What can hang from each mark
pere: difo pipu
famupa: gelol pipu
sipeb: gelol sura
sura: difo pipu
difo: pere pipu
pipu: difo famupa pere sura
gelol: famupa sipeb
tomok: gelol sipeb

Every row comes from one small tree of marks. The marks that hang from a mark follow it in brackets, in alphabetical order. Every link used is in the known rows. Which tree was each row made from?
Known rows
sura[pipu[pere]]: [ 19 -21  16  14 -34  12  -5  31  -4  37   3  57  11  12  13   7  23  14
 -16  -6 -14  19   6  13 -10]
sipeb[gelol[famupa[pipu[difo]]]]: [ 21 -22  13  21 -36   5  -3   9 -20  31   2  69   0  -1  -9  19  16   4
   2 -22  19  11  14   8   5]
tomok[gelol[famupa[pipu[pere[difo]]] sipeb[sura]]]: [ 24 -21  34  19 -12  -2  24  18 -12  45  -3  80   9   7  13  11  11  -1
  -2  -8  22  12  12  18  22]
pipu[famupa[gelol[sipeb]] pere[difo] sura]: [ 26 -11  33   4  10   0  21  31   0  42  10  43  30   3  22  14   9   0
   8 -12  38  22  12  12 -20]
famupa[gelol[sipeb[sura]] pipu[difo[pere]]]: [ 18 -26  17   4   5  14 -15  12 -19  32  16  77  -8   4  11   0   0  -7
   7   5  17  10   0  -9   3]
difo[pere[pipu[famupa[gelol] sura]]]: [ 21 -19  26  14 -21  -3 -25   8 -11  30  34   6  16   5   7  14  18   1
 -10 -15  19  15  17   2  -6]
gelol[sipeb]: [ 21 -22  33  16 -25  -4  15  13  -5  32  11  21   4  10  17   5  20   4
  -7  -3   6  13  -4   8  23]
gelol[sipeb[sura]]: [ 19 -20  32  15 -20  -5  10   8  -5  35   9  20   5  15  15   8  15  -6
  -4   5  14  12   2   9  21]
sipeb[gelol sura[difo[pere[pipu[famupa]]]]]: [ 19 -17 -11  26 -30   3 -51  -3 -11  33  21  26   3  10   3  30   3 -15
   6  -5  28  19  20  -2   5]
tomok[gelol[famupa] sipeb[sura]]: [ 30 -22  30  11 -36  -4  14   9 -15  54 -11  73  18  18   3  14  14  -6
 -23   3  19   5   2  16  22]
sipeb[sura[pipu[difo[pere]]]]: [ 13 -19  -6  17 -25   7 -36  13 -11  31   8  41  10  15   4  13  19  -8
 -17   6  10  13  13   1  -3]
tomok[gelol[famupa[pipu]] sipeb[sura]]: [ 25 -25  38   7 -28   1  14  10 -21  52 -11  92   9  17   1  12  12  -1
 -18   4  22   4   3  14  17]
sipeb[gelol[famupa]]: [ 26 -21  12  26 -50  -6   3   7 -14  33   2  49   7   3  -3  19  15   2
  -5 -21   9  12  11  14  13]
pipu[difo[pere] famupa[gelol]]: [ 27 -18  -5  10  -7   8 -27  14 -14  28  17  28  13  -2  -1  18  17  -7
  -4  -6  17  13   1 -12 -14]
gelol[famupa[pipu[pere sura[difo]]] sipeb]: [ 22 -18  49   6   0 -10  35  43  -4  22   3  68   4  -6  15   4  19  15
  10 -27  31  25  16  14   9]
difo[pere pipu[sura]]: [  9 -23 -11   8 -18  -6 -34   8  -8   9  14  25   7  13  10  11  17   1
 -26   8  15  11  26  15   6]
gelol[famupa[pipu[difo]] sipeb]: [ 21 -22  43  16  -8  -8  33  28 -14  23   2  60   0 -10   3   3  25  10
   4 -20  28  13   8   7  18]
pere[pipu[difo]]: [ 21 -19  33  27 -32  14  -6   4 -12  37  33  -5  18   2   0  16  33   4
 -14 -15  18  17   8   4   8]
famupa[gelol[sipeb] pipu[sura[difo]]]: [ 18 -23  34   2   2  -4   1  24 -17  35  15  91 -13   1  26   4  -3   8
   9 -13  32  23   1  -5  -2]
pere[pipu]: [ 20 -20  44  27 -42   3   4   2 -13  39  34  -6  14   8   7  13  25   9
 -18 -12   7  16   5  11  12]
difo[pere pipu[famupa[gelol[sipeb]] sura]]: [ 17 -24  -8   7   3 -17 -27  12  -7  15  10  50   4   3  13  11  11  -2
  -7   3  32  12  27   7  -6]
difo[pere pipu]: [ 13 -25 -16  15 -25  -2 -31   5 -11   9  14  21   2  11   8   9  15   2
 -28  17  -5   7  13  13  16]
gelol[famupa[pipu[difo pere sura]] sipeb]: [ 22 -19  49   5   3   0  35  39  -4  24   1  67  10  -6   6   3  28  11
  10 -27  35  19  20  13   5]
sipeb[gelol sura[pipu]]: [ 15 -23  -6  25 -46   3 -36   0 -14  44  -1  71   0  19   4  20   8  -9
  -4  -2  14  12  20   8  -3]
sura[difo[pere] pipu[famupa[gelol]]]: [ 22 -20 -19  19 -17 -12 -44  32 -14  27  10  72  -3  -4  19  16   4   5
  -7 -10   9  26   3 -15 -14]
difo[pipu[famupa]]: [ 17 -23   4  20 -18 -11  -6   7 -12  21   5  25   4   5   2  19  21   7
 -16   8  21  11  15  13  -3]

Which tree is each row?
[ 19 -17  49  16  -4  -7  43  30  -8  29   1  57  11  -1  12   2  12   4
   5  -5  24  13  12  20  19] => gelol[famupa[pipu[pere[difo]]] sipeb[sura]]
[ 23 -21  24  11 -42   0   6   5 -13  44  -6  59  15  15  -1  14   9  -8
 -11   4  20   5   5  15  16] => tomok[sipeb[gelol[famupa] sura]]
[ 20 -20  29  -4  -3  17  -2  33 -13  37  17  84  -2   6  20   8  -2  12
   4 -12  14  27   2   3 -20] => famupa[gelol pipu[pere sura[difo]]]
[ 25 -15  15   4   0   2 -13  18 -11  38  11  41  19   0  -1  24  23  -3
   2 -21  51  20  15  -6 -30] => pipu[difo famupa[gelol] sura]
[ 25 -20  34  21 -20 -17  29  34  -1  32  -6  65  13   1  12   2  20   3
   1 -13  17  17  16  17  13] => gelol[famupa sipeb[sura[pipu[pere]]]]
[ 17 -17 -16  20 -19 -11 -45  32 -12  21   9  52  -1  -1  15  20  15   7
 -11  -9  11  25   7 -11 -10] => sura[difo[pere] pipu[famupa]]
[ 22 -24  26   8 -32  11   5  12 -18  39  -5  75   8   5  -5  12  17   3
  -9  -5  21   5   1   8  11] => tomok[sipeb[gelol[famupa[pipu[difo]]]]]
[ 16 -17  29  10 -17 -13   4  30 -17  15  10  51   1  -3   5  11  16  13
 -10 -22  25  19  15   8   5] => gelol[famupa[pipu[sura[difo[pere]]]]]
[ 20 -19 -12  19 -24  18 -37  11  -6  45  -5  72  12  13  -5  26  17 -11
   9  -6  26  16  28   4 -23] => sipeb[gelol sura[pipu[difo famupa pere]]]
[ 17 -18  -7  21 -29  -4 -31  11 -17  23   6  67  -7   4   1  22  -3  -8
   5  -9  24  17  19   3  12] => sipeb[gelol[famupa[pipu]] sura[difo[pere]]]
[ 10 -14   6  22 -10 -15   0   8 -14  24   8  17  19   4  12  22  16   2
 -21   6  42  13  18  18   0] => pere[difo[pipu[famupa sura]]]
[ 20 -18  -2  17 -26   8 -20  41  -4  32   5  64   4   5  22  13  15  13
 -10 -10  -4  31   1   2  -7] => sura[difo pipu[pere]]
[ 25 -18  39  21 -23 -23  35  20  -5  29   1  34  11   1   9   6  18  -2
  -2 -10  24  13   9  15  26] => gelol[famupa sipeb[sura]]
[ 23 -10  26  14 -11  11  18  25  -4  35  10   2  29   6   9  21  19   4
  -8   0   9  16   1  16  -9] => pipu[famupa pere[difo]]
[ 16 -22  27   0  -4  15  -9  17 -23  37  16  79  -1   4   7   9   9   6
  -2 -13  29  16   6  -4 -18] => famupa[gelol pipu[difo sura]]
[ 20 -15  40   7 -14  -3  22  40 -10  22   6  58   7  -3   6  11  18  17
  -4 -25  22  24  15  15  -3] => gelol[famupa[pipu[pere sura[difo]]]]
[ 33 -18  27   6 -14  12  12  25  -4  41  10  35  18   6   8  14  11   6
   2  -6  -1  18  -2   7 -22] => pipu[famupa[gelol] pere]
[ 20 -23  40   7  -1  15  25  25 -14  41  14  79   2   3  26  -3  -5   8
   5   2   2  15 -10   8   4] => famupa[gelol[sipeb] pipu[pere[difo]]]
[ 21 -16  -1  12 -10  10 -28  14 -10  21  15   1  15   2  -7  22  30  -4
  -9  -5  20  11   7  -7  -8] => pipu[difo[pere] famupa]
[ 17 -22  -4  19 -41  15 -31   8  -7  46  -2  73   7  20   5  18   9  -7
   0  -1   5  15  22  13  -9] => sipeb[gelol sura[pipu[pere]]]
[ 26 -21  12   7 -29   8 -15   6 -14  55  -2  67   9  24  13  19   6  -9
 -20  13  17  12  -7   4  21] => tomok[gelol sipeb[sura[difo]]]
[ 24 -22  12   4   5  -5   4  24   0  28   2  58  13   4  15  12  14   6
   2  -2  34  19  26  16 -18] => difo[pipu[famupa[gelol[sipeb]] pere sura]]
[ 28 -20  29  14 -11 -11   9  11 -10  42   8  39   7   5  10  14   8  -4
   6  -2  25  14   0  -1  -6] => pipu[famupa[gelol[sipeb[sura]]]]
[ 21 -21   6   5 -19  -2 -25  22 -13  41   1  71   8  12  15  11   1  -6
 -14  15  18  14  -5  -5  -2] => tomok[sipeb[sura[difo[pere] pipu[famupa[gelol]]]]]
